In the rows, zero is written as 128.
Known rows, with every step that occurs:
N, E, T, K: [119 137 154 150 128 100 136 116 145 103 111 129 197  92 127 156  53 129
 113 153  69 122 156 154 138 115 170 138  65 144 161 153 143]
F, L, T, E, N, K: [123 106 167  74 112 149 157 172 115 115 163 106  70 125 108  91 167 134
  25  92 141 101 137 139 169 121 133 110 157 162 105 125 131]
E, N, T, L, F: [138  83 117 115  85  71 157 171  98  94 105  81  48 136 119  54 116 136
  58  92 153  72 112  99 136 141 187 109 134 140 115 124 147]
E, N, K: [111 124 133  94 125 135 172 132 138 126 119 110  98 143 122 131 161  97
  74 134 150 107 104 154 158 160 161 131 142 117 109 112 130]
J, R, K, T, E: [ 61 121 169 137  95 141 102 127  87 141  91 148 182  74 126  89 150 137
 163 136 128 104 102 119 103 106  90 130  92 174 146  99 141]
S, L, T, E, N: [133 144 130 139 118 118 136 113 130 106 171 127  62  90  89  97 133 147
  56  74 109  81 111 109 165 133 129 169 161 117 117  99 142]
E, N, T, K, R: [ 94 105 122 135 127 100 161 109  71  89  97  77 103  86 107 104  94  83
 128 160 121  82  94 101  92 141 180  81  77 132  88 127 154]
J, R, K, B: [102 115 152 166 134 121  94 121  64 161 162 117 122 110 154 134 153 140
 252 199 147 109 110 109 100 152  93 106 129 146 113 108 148]
T, E, N, K, B: [ 92 133 132  81  95 170 150 159  82 157 175 117  84 101 112  86 168 121
  65 137 188 108  97 155 165 137 142 135 141 130 115  92 148]
J, R, K, T, E, N: [ 36 104 177 138  97 140 134 121 112 133  62 129 175  60 113  76 191 131
 122 123 113  65  87 129 116 115 108 126  91 191 143 103 126]
J, R, K, T: [ 77 113 159 148 120 117 110 108 111 140  69 134 173 107 138 132 169 113
 201 158 121 121  99 118  95 135 101 118 103 158 129 111 127]
R, K, N, E, T: [134 127 153 153 142 126 113  89 182 125  96 127 213  97 140 165 127 154
 135 131  82 141 168 164 134 104 111 141 111 141 171 146  94]
E, T, N, K, R: [123 149  93 107 181 168  86 139 137 128 123 141 160 145 118 184 121  80
 151 125 145 200 124 147 127  88 141 125 101  73 120 125 115]
S, L, F: [164 146  86 136 106  92 107 131 118 106 159 136  79 126 148 106  78 153
 137 134 132 122 124 115 150 136 108 181 156  77 120 104 143]
N, E, T: [124 133 143 131 105 113 151 105 174 121 118 139 172 130 107 159  76 131
  80 123  99 128 152 155 152 135 171 157  97 145 167 151 126]
J, R: [102 126 139 153 135 124 120 114 127 142 139 143 122 154 122 136 108 123
 189 157 137  96 112 125 118 158 124 138 123 141 126 125 138]
E, T, K: [122 135 123 166 167 109 127 148  96 112 116 141 186 116 117 158  63 106
 164 169  70 132 133 140 131 115 153 118  92 120 145 146 139]
T, N: [135 154  98 145 186 141 121 121 136 146 162 165 117 152 133 136  81 131
 178 146 133 131 120 127 131 123  99 127 137  99 138 138 124]
N, K: [134 141 125  94 125 137 144 136 114 136 150 129 105 158 136 141 123 103
 116 151 166 144 119 145 145 151 141 137 144  97 111 103 144]
T, K: [124 141 125 153 158 113 137 134  89 116 142 135 139 110 141 125  63 124
 167 182 101 107 123 124 117 135 122 111 112 119 127 131 148]
E, T: [127 129 109 145 141 123 141 135 127 129 123 155 161 157  95 162  89 106
 131 142 102 137 129 142 145 135 152 136 124 125 150 142 125]
B, K: [133 134 122  99 118 143 167 126 150 130 142 150 114 183 144 162 128 110
 124 158 152 143 145 134 138 157 111 141 163  96 124 114 130]
J, R, K, N, T, L, S: [152  91 116 179 104 107  53 150  85 140 115  93 145 135 143 104 187 157
 244 124 131 117 131  88  75 119 153 108 102 160 100 135 134]
R, K, N: [137 127 123 152 169 140 115 104 124 139 130 131 157 116 151 136 135 148
 193 162 115 127 135 132 112 126  60 117 157 115 134 121 101]
S, L, T, K, N, E: [175 171 143 158 159 101  83  74 175  97 157 112 114  77 144 159 101 157
 145 113  81 144 161 129 134 112 104 174 134  93 122 127 124]
J, R, K: [103 111 164 169 139 108 109 111 103 138 128 125 144 119 153 131 128 141
 219 177 122  89 121 110 101 149  97 116 120 147 123 114 142]
R, K, N, E: [135 131 157 141 132 131 123  73 174 129 123 121 165  93 163 128 124 170
 140 145 115 119 158 147 117 126  80 138 130 137 151 133 105]
R, K: [133 122 137 151 137 112 141 116  95 131 138 130 139 112 151 123 109 142
 164 175 118 106 128 111 115 148  96 108 140 128 128 116 138]
R, K, N, E, T, L: [142 112 148 158 143 128 102 127 186 129  85 110 203 106 153 150 125 170
  95  76  86 146 166 153 115  97 121 121 124 151 178 162  93]
K, N, T: [145 132 100 127 141 121 133 100 117 140 132 122 103 162 106 140 101 110
 161 138 149 135 119 130 122 141 137 129 145 107 117 127 120]

Rows:
[109 155  94 124 170 150 123 117 141 147 104 173 147 139 117 136 119  98
 159 130 132 159  98 135 125 109 100 127 120 111 141 138 110]	K, T, N
[ 92 131 143  84 101 158 163 147 117 129 144 124 108 109 113  84 143 124
  35 110 159  90 106 157 166 133 148 146 132 131 127  96 141]	T, E, N, K
[136 102 101 145  80 125 106 170  90 126  87 132 177 113 137  87 193 138
 145 121 114 142 115  89  86 120 136 102 108 162 123 138 126]	R, K, T, L, S
[113 107 124 123 108  91 188 107 105 121 111  99  77 145  93 111 114  98
  94 136 137  74  96 119 142 171 188 113 126 139 108 126 146]	E, N, T
[112 160 133  78 116 158 150  95 221 134  90 163 154 149 150 166 150 113
  96 117 150 183 149 155 139 111 108 158 115 106 152 133 109]	B, K, T, N, E
[164 161 123 102 184 146  83 138  91 150 221 133  53 144 131 161 174 102
 186 158 186 191 129 117 151 116 111 123 157  74  90  92 143]	L, T, N, K, B
[108 137 117  79  99 152 170 125 155 130  84 159 142 173 126 161 167  83
 105 139 151 175 127 140 131 144 116 141 147 107 127 112 114]	B, K, T
[117 133 112  84 119 158 129 126 115 123 143 118 109 140 130 138 128  88
 114 145 181 159 114 129 111 142 134 121 127  91  95 104 136]	N, K, R
[ 89 130 142 119  95 144 138 130  79 135 104 154 174  71 125  77 129 135
 108 133 128 116 108 119 117 105  86 121 114 153 149  99 135]	R, K, T, E
[166 106 119 170 101 131  74 148 171 121 102 119 223 104 142 130 170 181
 136  96  75 149 177 136 112  92 151 137  94 167 161 170  95]	R, K, N, E, T, L, S
[148  87  88 141  69  96 152 166  97 118 117  92  89 152  97  77 159 121
  96  99 133  81 106  90 119 158 227 109 110 164  99 150 149]	E, N, T, L, S
[144 115 149 113 121 139 139 160  98 125 192 143  85 135 103  89  92 160
  87 109 126 108 151 111 142 117  94 108 159 168 126 144 132]	F, L, T, E
[147 134 108  93 125 138 146 109 144 136 122 125 100 194 129 169 144  99
 150 142 168 166 147 138 131 141 127 138 163  83 111 112 118]	B, K, N, T
[147 119 123 147 144 107 123  96  89 134 119 105 125 124 140 128 126 127
 193 158 133 125 129 116 107 132 110 107 142 115 116 116 126]	R, K, N, T
[ 86 143 119 104  91 160 148 135 105 143 114 170 153 107  91  83 108 117
  78 114 143 126 101 133 132 114 115 144 116 148 152 110 129]	K, T, E
[134 157 132 133 149 132 134  91 181 140 157 150 126 127 145 135  73 152
 128 131 132 122 141 141 138 126 116 148 111 120 154 150 127]	T, N, E
[113 142 119 140 173 135 113 112 117 142  90 157 169 104 151 133 142 118
 189 151 116 155 106 120 110  98  75 106 117 114 140 124 114]	R, K, T, N
[172 137 134  95 189 141 108 157 125 131 180 128  70 174 145 160 138 123
 147 124 147 174 151 129 148 106  98 100 163 106  98 143 123]	F, L, T, N, K
[155 110 111 148  68 119 115 163 167 117 124 135 183 138 110 123 121 157
  79  87  96 133 161 127 132 121 210 151  80 172 157 175 130]	N, E, T, L, S
[162 132 155 122 159 121 128 112 180 122 177 134  87 144 137 143  95 163
 118 111 116 134 172 123 139 113  99 114 136 150 133 178 117]	F, L, T, N, E
[181 114  76 111  83 144 110 169 136 131 130 116 112 201 132 131 189 127
 148 104 161 171 157 110 109 129 167 133 147 108 100 134 118]	B, K, N, T, L, S
[125  94 118 129 109  92 178 149 113 125 100  85  67 156 107  97 116 112
  58  81 143  77  94 108 122 165 198  93 139 148 116 144 141]	E, N, T, L
[112 108 128 131 118 123 132 150 104 135  68 126 155 113 148 107 149 127
 109 103 122 140 104 105  91 126 108  88 137 148 141 133 121]	R, K, T, L
[115 123 112  84 102 155 157 165 161 137  73 143 130 183 138 147 168  96
  65  84 160 178 123 129 115 137 124 121 161 115 135 129 111]	B, K, T, L
[ 92 110 124  78 107 146 162 166 150 131  52 105 117 141 121 116 199  84
  14  64 156 142  80 149 134 138 173 111 139 137 119 126 112]	E, N, K, T, L
[108 120 150 173 170 136  81  98 134 145 116 127 163 120 155 145 156 149
 243 162 115 110 128 133  98 128  63 124 135 134 130 118 106]	J, R, K, N
[152 118  95 135 140 121 121 140 120 145 118 106  91 171 120 123 102 124
 120  81 155 137 118 119 105 134 146 106 158 118 124 141 117]	K, N, T, L
[ 86 123 134 126 109 149 174 130 122 128 143 140 114 102  95  72 109 143
  54 115 126  58 104 139 152 139 128 138 131 155 144 122 132]	T, E, N
[156 105  84 137  94 138 133 168 105 135 163 142 133 170 128 110 120 151
 160 160 112 120 140 117 119 145 133 114 126 168 109 181 125]	F, L, S
[142 127 132 107 120 158 127 139 244 131  88 131 178 177 142 190 145 143
  54  60 121 186 185 175 141 110 137 155 148 120 172 158  83]	B, K, N, E, T, L
[158 124 166 134 162 121 114 114 164 102 150 107 128 105 148 140 104 161
 131 131  83 132 184 139 121 105  90 107 127 159 128 177 103]	F, L, T, K, N, E
[138 150 142  99 109 129 125 132 128 107 170 111  55  98 104 110 169 128
  38  73 139 114 114 128 179 129 145 177 160  93  97  76 151]	S, L, T, E, N, K
[119 141 142 148 122 112 122 128 108 129 147 123 174  83 128 155  74 126
 143 179  98 139 145 151 133 118 163 130  73 143 151 149 148]	N, E, T, K, B
[166 159 136 104 190 135  99 130 126 123 187 140  76 154 127 157 149 104
 154 133 159 170 139 119 153 112 118 133 148  73 100  96 138]	L, T, N, K
[179 179 129 145 157 101  95  72 186 117 184 137  73 115 135 161  94 157
 131  93 114 147 150 110 150 121 115 181 139  83 126 126 137]	S, L, T, N, E
[172 160 124 167 163  83 100 113  95  96 171 122  86  98 132 154  85 128
 167 143  85 132 132  94 129 134 119 143 140  81  99 113 158]	S, L, T, K
